In the rows, 128 means zero.
Known rows, with every step that occurs:
s -> k: [107 103 121 131 164 133 143 126 104 113  99 146 127 168 144 113 136 108
 109 138 117 114 114 181 164  96  92 152 154 114]
e -> k -> b -> z -> l: [148 164 124  92 173 145 137 109  90 142 109 147  80 121 199 145 140 118
 124 159  68 133 110 190 155  55 101 159 150 107]
g -> k -> d -> e -> l -> z: [ 77  94 121 137 164 200 166 126 119 149  80  94  79 146 195 127 123 160
  67 123 114 106 144 174 159  95  93 158 111 146]
b -> z -> l: [138 130  91  97  99 155 151 115  83 139 103 126  88 134 171 121 143 110
 163 168  96 130 126 144 165  85 103 163 150 100]
c -> k -> b: [112 139 107 143 171 125 144 153 105 125 113 149 103 156 160  97 149  98
 130 128 114 137  85 167 149  85 124 157 151 136]
g -> k: [ 80 101 110 134 138 141 158 134 128 112 121 131  94 167 172 148 139 102
 108 122 126 122 111 181 129 121 125 152 161 129]
e -> d -> k -> b: [107 165 132 107 212 161 168 113 125 145 106 134 112 125 166 163 152 153
  93 115  98 124  94 219 139 120 111 145 148 122]
g -> k -> z -> l -> e: [113 104 116 116 154 146 118 129  52 108 109 122 109 130 171 110 141  71
 105 163  91 130  87 161 158  81 110 147 138 108]
s -> k -> c: [107  85 120 147 152 131 166  73  81 137 110 165 142 146 153 107 136  97
 102 117 125 131 123 191 158 107  80 154 155  98]
d -> k -> b -> z -> l: [133 170 116  96 166 153 154 119  81 128 113 143  94  99 185 141 157 120
 162 152  63 142 115 188 155  82  81 156 149 119]
d -> e -> l -> z: [ 99 115 100 121 116 214 154 123  89 159  98  99 123 120 168 146 109 140
  84 154 132 104 133 128 165  79 100 160 132 119]
l -> z: [110 111  92 125 124 157 154 122  74 124  97 110 143 156 175 114 122 120
 145 139 124 131 115 132 167 105 106 149 150 105]
b -> k -> c: [117 115  83 118 146 136 157  51  93 141 144 156 133 146 183 118 129  87
 153 118 103 138 131 176 157 124 113 150 137 108]
d -> k -> e -> l: [100 135 112  79 162 195 132 155 138 146 118 135 119 108 141 205 137 110
  72 133 129 100 120 168 156 114  87 164 151 112]
d -> k: [ 85 122 105 107 158 156 154 141 127 135 123 152 134 130 159 164 134 122
 132 134 105 127 107 177 138 128 104 152 156 114]
z -> l -> e -> d -> k -> b: [138 168 124 108 221 172 123 111  75 148 101 136 128 108 157 134 159 138
  75 129  69 116  76 211 155 105 103 124 124  95]
b -> z -> l -> e -> k -> s: [140 137  70  90 170 156 110 108  86 129 120 157 134 136 191 131 130  98
 106 172  94 113  86 174 166  63 129 164 132  77]
l -> e -> k -> c: [121  95  98 131 166 156 145  74  99 164 140 159 188 104 175 151 123 101
  65 124 110 117  86 174 157  93 113 145 144  75]
z -> l -> e -> d -> k: [122 138 103  95 186 182 126 123  96 164  98 143 143 123 142 143 146 132
  70 138  89 103  86 188 155 117 108 124 119  81]
e -> l: [101 120 116 105 112 171 140 138 124 145 108 112  82 119 156 175 126 118
 125 151 126 113 103 129 146 109 118 160 162  99]
s -> k -> b -> z -> l -> e: [173 149 114 136 186 142 124 104  44 106  94 129 122 109 167  76 165 108
 129 160  66 115 109 181 200  41  74 145 135 105]
l -> e -> k: [118 114  99 117 178 158 124 131 120 138 127 144 171 119 170 160 124 110
  77 145  98 101  82 168 162  85 126 144 143  94]
g -> k -> z: [ 77 104 120 115 147 135 163 132 102 105 113 118  86 145 177 142 134  88
 118 148 117 137 105 171 138  97 118 168 163 136]
z -> l: [123 114 110 108 111 145 123 124  75 135 107 144  94 160 156 122 135 101
 134 152 100 136 108 156 144 113 108 151 151  92]
z -> l -> e -> k -> g: [132 125 111 118 202 143  85 141 102 162 111 135 153 147 140 128 116  86
  68 143  82 126  94 168 191  87 101 149 134  92]
s -> k -> b -> z -> l: [153 152 130 122 170 133 139 106  57 109  86 142  78 138 172  89 159 109
 142 156  75 131 126 189 182  53  72 156 147 117]

Rows:
[104 126  93  96 171 170 141 143 119 129 129 147 162 140 147 165 145 109
  85 123 122 114 121 191 157 119  94 167 151 126] : d -> k -> e
[ 97  98  99 133 169 130 152 158 141 146  97 150  98 183 160  80 149 124
 128 121 107 134 101 162 166 102 120 169 130 126] : c -> k -> d
[137 153  88  85 175 193 156 107 100 164  94 128 137 107 158 145 156 144
  96 154  81  98 104 179 180  85 105 141 117  86] : b -> z -> l -> e -> d -> k
[145 142  93 105 191 154 112 130 105 165 107 119 148 123 156 132 127  99
  95 158  77 118 115 157 215  56  97 165 133  99] : b -> z -> l -> e -> k -> g
[128 121  92 121 160 172 148 106 109 146 105 101 152 128 149 134 145 140
  76 135 119  97  86 165 171 106 137 143 136  94] : l -> e -> d
[112 139  96  90 167 131 142 102  87 105 124 130 107 150 185 114 128  87
 167 166  88 138 118 158 176  95 120 163 142 130] : b -> k -> z
[122 147 107 105 221 169 114 133 109 177  92 122 153 139 118 134 138 122
  63 126  87 119  99 189 192 119  98 138 121  99] : z -> l -> e -> d -> k -> g
[155 126  76 109 111 166 132 111  66 132 114 114 135 107 168 108 151 107
 150 171  85 117 107 132 184  69 108 153 136  86] : b -> z -> l -> e
[101 106 102 121 150 155 145 136 120 108 128 126 122 174 159 152 147  92
  61 111 146 110 126 194 146 112 115 165 156 138] : g -> k -> e
[ 92 117  91 142 171 122 139 175 140 159 108 133 126 185 116  93 128  83
 115 127 128 138 109 143 189  98 117 174 149 139] : c -> k -> g
[107 119 111 108 115 185 145 134  91 139  89  94 102 123 171 151 113 121
 130 151 126 117 114 106 166 101 104 147 152  98] : e -> l -> z
[105  94 100 136 152 165 161 108 120 153 111 124 127 152 175 103 140 161
  93 129 102 124 137 187 160 101 105 178 127 138] : k -> d -> e
[123 105 111 122 174 146 129 129  93 108 105 144 146 175 134 116 148  93
  62 126 134 103 132 194 186  89  82 166 153 121] : s -> k -> e
[106 120  91 104 141 176 131 179 135 155 111 139  99 151 124 146 141  85
  63 142 153  98 108 135 170  82 115 172 143 119] : c -> k -> e -> l
[ 96 113 109 118 113 199 151 127 121 163 114 116 105 115 153 166 122 134
  74 155 128  99 126 149 146  88 112 170 144 121] : d -> e -> l
[114 120  85 124 190 158 147  86 122 140 121 134 119 168 189  86 137 150
 115 127  72 121 152 206 179 104 113 167 104 152] : b -> k -> d -> e
[134 158  66  79 186 184 140 103  92 145 100 139 132 126 169 135 151 135
 104 153  98 106  90 198 166  95 122 155 123  84] : b -> z -> l -> e -> d -> k -> s
[125 119 107 111 177 181 147  67  73 188 111 159 161 106 149 138 146 121
  60 116  95 118  93 200 151 123  94 125 116  65] : z -> l -> e -> d -> k -> c
[133 148  83  85 164 190 118 114  89 123 110 105 117 149 173 142 120  95
 104 140 122 103 144 138 204  97  98 150 125 120] : b -> k -> e -> l -> z
[100 137 103  86 167 208 135 150 101 142 101 118 140 112 156 180 128 116
  81 135 132 103 128 146 176 105  74 155 142 110] : d -> k -> e -> l -> z
[159 155  81 133 160 146 128 141  63 134 112 135 117 116 168  71 167  91
 141 159  79 123  87 143 185  39 112 148 126 111] : c -> k -> b -> z -> l -> e
[ 85 131 107 117 194 142 142 152 145 148 116 132 150 146 134 152 123 110
 129 119 103 142 116 174 175 128  92 167 159 132] : d -> k -> g
[116 142  88  90 199 174 113 117  85 143 104 158 139 146 153 132 142 123
  78 137 106 114  70 209 145 125 125 141 122  77] : z -> l -> e -> d -> k -> s
[137 163  87  94 208 182 145 121 115 181  89 105 147 116 131 135 146 134
  90 142  82 114 119 175 214  88  93 155 121 106] : b -> z -> l -> e -> d -> k -> g
[120 121 109  92 126 183 129 141 117 139 115 110 108 127 145 180 136 103
  77 140 143 103 120 144 167 103 105 175 159 108] : k -> e -> l
[175 162 120 122 209 158 139  85  55 126  75 114 110 117 161  87 170 135
  83 152  77 100 106 201 203  45  90 139 120  99] : s -> k -> b -> z -> l -> e -> d
[122 115 119  89 120 139 130 121  53 129 102 131  86 147 162 114 129  85
 146 175  97 152 103 146 155  90 101 168 152 103] : k -> z -> l
[104 101 127 105 195 137 144 126 152 149 106 148 102 160 188 140 127 146
  96 126  88 129 107 197 156 106 113 166 141 109] : e -> k -> d
